Each row was made from one small tree. The marks that hang from a mark follow it in brackets, in the order of their numbers. Every link used is in the known rows. Write each row's tree.
Known rows
J755{J152 J567{J415}}: [-0.52  0.58 -1.13 -0.10  1.80  2.49  0.91  3.71 -0.21 -0.56  2.87 -0.30
  0.02  1.35  0.44  0.31  0.72  0.16 -0.11  2.79]
J755{J152{J263 J415}}: [-1.05 -0.69 -0.89 -1.40 -0.80  0.91 -0.21  5.32 -0.40 -0.60  5.09 -0.82
 -0.24  0.96  0.14  0.98 -3.33 -0.83 -1.99 -1.58]
J755{J567 J763{J263}}: [ 1.26 -2.16 -2.69  1.09  1.55 -0.60  1.26 -4.63 -0.93 -0.87 -1.88 -0.94
 -2.78  1.32 -1.02  1.16  1.63  0.09  0.53  0.26]
J998{J755{J152{J263}}}: [-0.63 -2.18 -0.09 -0.79  1.44  1.42  0.04  1.60  0.68 -0.87  1.18  1.96
 -1.73  0.25  1.02  1.21 -1.42  0.09 -1.36 -2.21]
J152{J263{J763} J415 J755}: [-0.42  0.47  2.10 -0.49 -3.49  0.10 -2.03  3.62  0.08  1.27 -1.34  1.27
 -2.70 -2.00  0.09 -1.88 -0.21 -0.42 -0.10 -0.09]
J755{J567 J763}: [ 1.20 -1.16 -2.38 -0.19  3.03 -1.13  1.35 -3.79 -1.33 -0.29 -2.67 -1.17
 -0.98 -0.49  0.32  1.12  1.73  1.12  0.84  1.94]
J755{J567{J415} J763{J263{J152}}}: [ 0.38 -0.22 -1.77  1.50  0.34  0.58  0.08 -1.83  0.87 -0.90  1.47 -1.64
  2.38  1.77 -1.00  0.08  0.54  0.33  0.71 -1.09]
J763{J263}: [ 0.30 -1.83  1.93  0.90  1.75 -0.14 -0.12 -3.34  0.67  0.37  1.10  1.32
 -5.80  1.09 -0.07 -0.20  0.59 -0.11 -0.76 -0.50]
J755{J152{J415} J763}: [-0.03  0.90 -0.70 -1.78  0.56  0.35  1.01  1.57 -1.63 -1.31  4.24 -0.02
  1.26  0.43  0.65  0.59 -1.67 -0.20 -0.65  0.48]
J567{J415}: [-0.29 -0.13  3.24 -0.35  2.78  1.63 -0.48  0.59  1.21  0.74  3.21  1.67
 -2.73  0.05  1.77 -0.92  0.57  1.15 -0.18  1.44]
J263{J152{J415{J567} J755} J763}: [-0.62  3.58  2.43  0.85 -3.20 -0.88 -1.66  1.56  1.86  2.99 -2.27  0.68
  3.21 -2.35 -0.23 -2.51  1.25 -0.60  1.28  0.24]
J263{J763}: [ 0.23  0.93  2.36  0.21  0.60  0.75 -0.80 -3.51  0.10  1.90 -0.79  2.46
 -5.17 -1.49  0.97 -1.28 -0.18  1.37  0.05  1.33]
J152{J263{J763} J415 J755{J567}}: [-0.13  0.27 -0.15  0.12 -3.99 -0.41 -1.10  3.29 -0.78  0.86 -4.50 -0.90
 -1.53 -1.48 -1.01 -1.07  0.62 -0.38  0.62  1.26]
J998{J755}: [ 0.38 -1.41  4.35 -0.26  3.08 -1.09 -0.17 -4.75  0.45  0.49 -2.37  2.75
 -3.21 -1.39  1.62  0.03  0.96  1.36 -0.17  0.65]
J263{J152{J415} J763}: [-0.49  2.84  3.94  0.12 -2.72 -1.05 -1.85 -1.98  0.09  1.71  0.24  0.03
  0.98 -1.50  0.05 -1.97 -2.93  1.01 -0.14 -0.39]
J755{J152 J763}: [ 0.30 -0.10 -2.11 -1.24  2.76  0.86  1.23 -0.02 -0.83 -0.93  3.27  1.30
 -0.64  0.05  1.09  0.60  0.08  0.27 -0.34  0.44]
J998{J755{J152{J263} J567 J763}}: [ 0.33 -2.45 -4.48 -0.60  1.42  1.17  1.41  0.09 -0.89 -1.98 -1.75 -0.43
  1.21  0.56  0.04  2.59 -0.17  0.21 -0.04 -1.27]
J763{J263{J152{J415}}}: [-0.37  0.03  2.97  0.87 -1.61 -2.25 -1.16 -1.91  0.62  0.19  1.96 -1.21
  0.62  1.04 -0.99 -0.83 -2.19 -0.54 -0.95 -2.25]

Write each row's tree
[-0.90  0.42  0.94  0.58 -2.32  2.94 -0.90  1.57  1.42  2.51  0.27  0.17
 -1.70  0.14 -0.19  0.24 -2.14 -0.09 -0.52 -1.83]
J152{J263{J763} J415{J567}}
[ 0.58 -1.41 -2.99 -0.83 -1.07 -2.07  0.09  3.53 -1.39 -1.00 -3.06 -2.09
  1.33 -1.12 -0.56  0.59  1.67 -0.70  0.69  0.36]
J152{J263 J415 J755{J567 J763}}
[-1.01  0.61 -2.76  0.32 -1.84  5.47 -0.32  5.33  0.39  0.13  2.16  0.21
 -2.01  1.21 -0.26  0.18 -1.44  0.29 -0.49  0.46]
J755{J152{J263{J763}} J567{J415}}
[ 0.64 -0.65 -2.40 -0.50  2.26  0.01  1.94 -2.63 -1.62 -1.81 -2.85  0.45
  1.15  0.08  0.40  1.73  1.30  0.76  0.48  1.42]
J998{J755{J152 J567 J763}}
[ 0.36  0.41 -0.98 -1.08  0.13 -0.37  1.58 -0.94 -2.51 -2.19 -1.69 -0.72
  2.80  0.28  0.09  1.60 -0.47  0.25  0.41  1.16]
J998{J755{J152{J415} J567 J763}}
[ 1.04  0.46 -3.30  0.19  1.27 -3.88  0.21 -1.00 -0.19  0.00 -4.34 -1.31
  3.86 -2.52 -0.06 -0.74  3.46  0.26  1.63  1.38]
J263{J152{J755{J567 J763}}}
[ 0.47  0.03  0.15  0.64 -0.73 -0.38  0.47  0.73  1.04  0.26 -0.50  0.68
  0.29  0.55 -0.70 -0.28  3.19 -1.97  1.08 -0.30]
J152{J415{J567} J755{J763{J263}}}
[ 0.40 -0.59  0.05 -1.26  2.76  0.72  1.23 -2.26 -0.61 -1.41  0.35  2.69
  0.10 -0.34  1.54  0.89  0.30  0.71 -0.01  0.12]
J998{J755{J152 J763}}
[-0.63  0.44  1.92  1.75 -1.04 -0.67 -0.57 -1.13  2.29  1.54  1.52 -1.32
  2.40  1.69 -1.24  0.03 -1.12 -1.18 -0.39 -2.81]
J763{J263{J152{J415{J567}}}}
[-0.71  1.38  2.08  0.53  0.42 -1.34 -0.53 -0.09  1.72  2.12  0.75 -1.58
  4.34 -0.21  0.10 -0.10 -1.22 -0.12 -0.17 -1.23]
J263{J152{J415{J567}}}
[ 0.30  0.08  0.92  0.34 -1.20 -1.90 -0.55 -2.95  0.02 -0.77  2.25 -1.34
  2.29  0.86 -0.95 -0.21 -2.08 -0.31 -0.37 -2.97]
J755{J763{J263{J152{J415}}}}
[-0.27  0.29  1.26 -0.59 -0.20 -0.78  0.94  0.03 -1.86 -1.26 -1.97 -0.70
  1.44  0.42 -0.03  1.09 -0.67 -0.03 -0.18  1.72]
J998{J755{J152{J415} J567}}
[ 0.18  0.26  0.82  0.15  1.77 -0.22 -0.17  3.12  0.42  0.37 -2.03  0.42
 -0.94 -1.10  0.71 -1.43  4.58  0.13  1.38  4.07]
J152{J755{J567{J415}}}
[-0.51  0.03  2.23 -0.39 -2.61  1.29 -1.51  0.84 -0.15  1.17  0.91  0.21
 -3.59 -0.51  0.10 -0.51 -3.22  0.63 -0.93 -1.57]
J152{J263{J763} J415}
[-0.85  0.85 -2.40 -0.13 -3.65  2.25 -0.17  3.94 -1.40 -0.01  0.72 -1.71
 -1.03  0.80 -1.19  0.69 -3.11 -0.35 -0.80 -0.10]
J755{J152{J263{J763} J415} J567}
[-0.32  1.43  2.90 -0.52 -0.90 -4.20 -1.42  1.97  0.46  0.78 -0.71 -0.30
  3.23 -2.34  0.36 -2.24  0.69 -0.46  0.20  0.47]
J263{J152{J415 J755}}
[ 0.14 -0.38 -3.57  0.62  0.61  3.41  1.45  1.41 -0.26 -2.06  3.94 -0.27
 -0.56  3.11 -0.76  0.90  1.04 -0.67  0.25  0.76]
J755{J152 J567{J415} J763{J263}}
[-0.61  1.89  1.98  0.31 -0.49 -2.51 -1.01  2.57  2.12  2.10 -1.02 -0.50
  5.07 -1.53  0.11 -1.47  1.87 -1.06  0.75  0.09]
J263{J152{J415{J567} J755}}
[ 1.07 -1.59 -0.94  1.57  0.52 -2.09  0.40 -7.12  0.24 -1.18 -4.78 -0.67
  2.13  0.47 -1.10  0.92  0.81  0.52  0.85 -1.87]
J998{J755{J567 J763{J263{J152}}}}
[ 0.43 -1.00 -2.78 -0.05  1.43  1.47  1.27 -0.97 -0.23 -1.48  3.97  1.43
 -2.85  1.89 -0.14  0.73 -0.02 -0.77 -0.65 -1.00]
J755{J152 J763{J263}}
